In the rows, 128 means zero.
Known rows, with every step that occurs
dunuv-niva-ravu-nomo: [192 111 117 140 144  71 172 145 175  71 104 139 116 143 153 123  96 104
 133 170 117 137 142 146]
bibo-ravu-bikem-niva: [165 126 117 143 140 119 160 197 181  81 117 144 110 112 161 162 149  82
 126  46  70 137 136 120]
ravu-vabe-niva: [170 144 131 150 133 107 139 144 141  87 159 125  94 136 108 120 113 111
 162 190 127 142 113 127]
bibo-ravu-vabe: [199 140 152 130 142 107 114 158 146 106 135 106 130 123 134 132 139 103
 136 135 107 156 134 110]
laviz-ravu-bikem-niva-bibo: [140  90 138 169 141 108 180 173 136 130 115 173 144 133 136 140 128  87
  94  75   4 112 114 115]
dunuv-laviz-ravu: [119 143 167 141 153 126 128 154 119 109  88 117 137 108 154 151 142 111
 120 128  36 131 110 137]
laviz-vabe-niva: [106 138 137 152 120 118 113 109 135  95 126 110  94 125 116 132 101 120
 150 144 141 156  84 131]
niva-bibo-ravu-bikem-laviz: [143 101 150 115 139  88 171 167 151 127  75 119 134 120 114 126 150  89
 108  72  67 101 127 120]
bikem-laviz: [103 118 138 111 130 119 165 134 130 156  97 113 130 122 132 117 156 138
 130 115 138 108 102 123]
dunuv-laviz-vabe-niva: [102 162 158 130 150 111 129 126 146  62  97  91  82 104 129 147 117 116
 153 146 104 165  79 155]
bikem-laviz-niva: [ 87 125 116 120 119 118 191 114 162 154  95 136 162 112 112 125 149 135
 147 121 113 120  78 127]
dunuv-vabe-niva: [136 144 142 127 128 111 122 150 145  65 117 136  71 125  80 132 141 113
 152 164 134 142 124 136]
bibo-ravu-bikem-niva-vabe: [183 137 119 136 135  99 171 196 155  82 119 140  92 124 178 147 160  77
 115  46  65 161 135  97]
bikem-laviz-ravu-vabe: [138 104 163 143 144 101 151 144 111 174 119 116 153 126 146 115 164 124
 117 141  75 118  91 108]
niva-bibo-ravu: [149 109 158 114 117  97 144 155 144 117  82 120 140 139  89 121 110 111
 113 119  86 119 146 115]
vabe-niva-ravu: [158 130 138 154 108 113 131 161 149  76 108 145  85 125  99 121  65 108
 153 172 105 128 139 129]
bibo-ravu: [155 135 138 127 120 123 110 158 147 105 102 117 131 118 140 143 133 106
 131 101 110 138 146 118]
bikem-laviz-vabe-niva-bibo: [ 81 105 160 125 121  89 175 114 135 135  80 103 104 133  89 105 116 133
 135 140 131 123  69 129]
vabe-niva-bibo-ravu: [135 123 145 138 101 101 149 170 163  67  77 130 109 140  78 126  81  99
 146 148  94 110 142 120]
laviz-ravu-vabe-niva-bibo: [161 111 161 176 127  94 141 153 115 115 127 140 131 143  97 118  97 102
 129 187  46 124 111 111]
dunuv-ravu-bikem-laviz: [143 118 120 125 154 106 143 170 158  94  86 133 102 107 177 138 180  74
 118  52  96 106 103 120]
dunuv-vabe-niva-bibo-ravu-nomo: [146 130 168 120 143  48 154 168 182  46  82 133 104 137  80 126 128  99
 129 173 106 143 141 126]
bikem-niva-ravu-nomo: [163 113 145 141 151  71 209 170 190 101 113 168 132 141 146 117  82 126
 108 150  91 155 136 125]
niva-ravu: [170 119 151 135 126 108 125 142 131 125 114 140 120 125 115 113  91 120
 116 147  99 136 141 130]

Rows
[179 163 157 126 160  94 172 130 172  92 107 133 131 104 100 130 107 109
 143 182  44 180  96 152] -> dunuv-laviz-niva-ravu-vabe
[156 121 135 150 128 100 161 175 152  84 105 146  73 108 120 125 105  88
 146 130  88 106 122 133] -> vabe-niva-ravu-bikem-laviz
[105 166 130 119 143 125 172 122 173  92  92 129 144  99 116 151 136 121
 150 139  68 153  92 152] -> dunuv-laviz-niva
[189 115 167 121 139  81 150 152 141 117 110 111 137 144  91 109 115 105
 113 149  83 138 139 114] -> niva-bibo-ravu-vabe
[188 147 142 147 126 103 120 175 157  68 130 113 106 124 123 137 118  91
 162 158 112 150 132 115] -> bibo-ravu-vabe-niva
[113 151 180 122 141  91 143 147 157  51  60  84  90 115 101 143 109 105
 140 138  74 158  96 140] -> dunuv-laviz-vabe-niva-bibo-ravu
[156 131 142 157 130  74 154 162 176  70 112 151 114 126 127 121  66 110
 140 195 117 139 140 130] -> vabe-niva-ravu-nomo
[148 123 132 124 143 111 141 179 159 115  98 115 124  98 165 149 179  86
 128  49  88 115 124 118] -> bibo-ravu-bikem-laviz
[154 120 126 171 138 110 166 178 113 125 131 169 116 134 187 143 157  85
  98  65  16 145 109  96] -> laviz-ravu-bikem-niva-vabe
[149 124 131 146 118 100 147 181 163  60  96 135  96 124  97 142 103  74
 143 114  70 108 141 123] -> vabe-niva-bibo-ravu-bikem
[109 111 115 124 140 102 209 125 165 146  98 147 157 112 104 131 156 103
 123  84  63 108  82 135] -> ravu-bikem-laviz-niva-bibo
[123 113 154 166 150  89 130 142 136 136 124 145 188 128 184 141 129 116
 102 149  73 134 126 113] -> laviz-ravu-nomo
[160 128 149 183 129 113 117 160 120 110 144 138 126 131 130 134 116 100
 145 177  64 134 108 116] -> laviz-ravu-vabe-niva
[138 123 149 152 127  98 125 142 151  75 107 112  95 122 108 142 107  82
 132 101  85 148 103 128] -> laviz-vabe-niva-bibo-ravu-bikem
[171 129 111 154 134 110 149 130 170 114 128 170 145  99 115 144 107  88
 132 113  47 149 108 139] -> laviz-niva-ravu-bikem
[ 90 113 153 119 140 109 147 100 123 167 104  93 125 119 137 117 154 142
 123 108 145 143  68 128] -> bikem-laviz-vabe
[144 135 118 124 120  99 206 155 129 113 121 150  92 157 147 113 134 127
 116 113 102 163 116 101] -> bikem-niva-vabe
[146 142 103 125 140  86 172 152 158  95  83 150 111 112 175 134 189  67
 122  58  71 139  80 102] -> dunuv-ravu-bikem-laviz-niva-vabe
[ 82 123 142 132 123 108 154 117 137 123  99  98  99 118 121 121 130 132
 152 133 150 136  66 129] -> bikem-laviz-vabe-niva
[166 111 146 127 138  97 138 161 148 103  97 128 131 124 113 136 134  83
 107  80  62 119 145 122] -> niva-bibo-ravu-bikem
[120 121 163 147 135  59 143 132 173  78  94 109 126 136 115 129  91 108
 125 153 118 161 104 124] -> laviz-vabe-niva-bibo-ravu-nomo
[144 107 143 121 119  98 202 178 176  98  76 144 129 149  92 123  99 117
 117 104  67 127 135 116] -> bikem-niva-bibo-ravu
[162 122 144 126 133  89 193 123 164 153 107 139 152 115 100 102 121 124
 137 165  83 145  82 127] -> bikem-laviz-niva-ravu-vabe
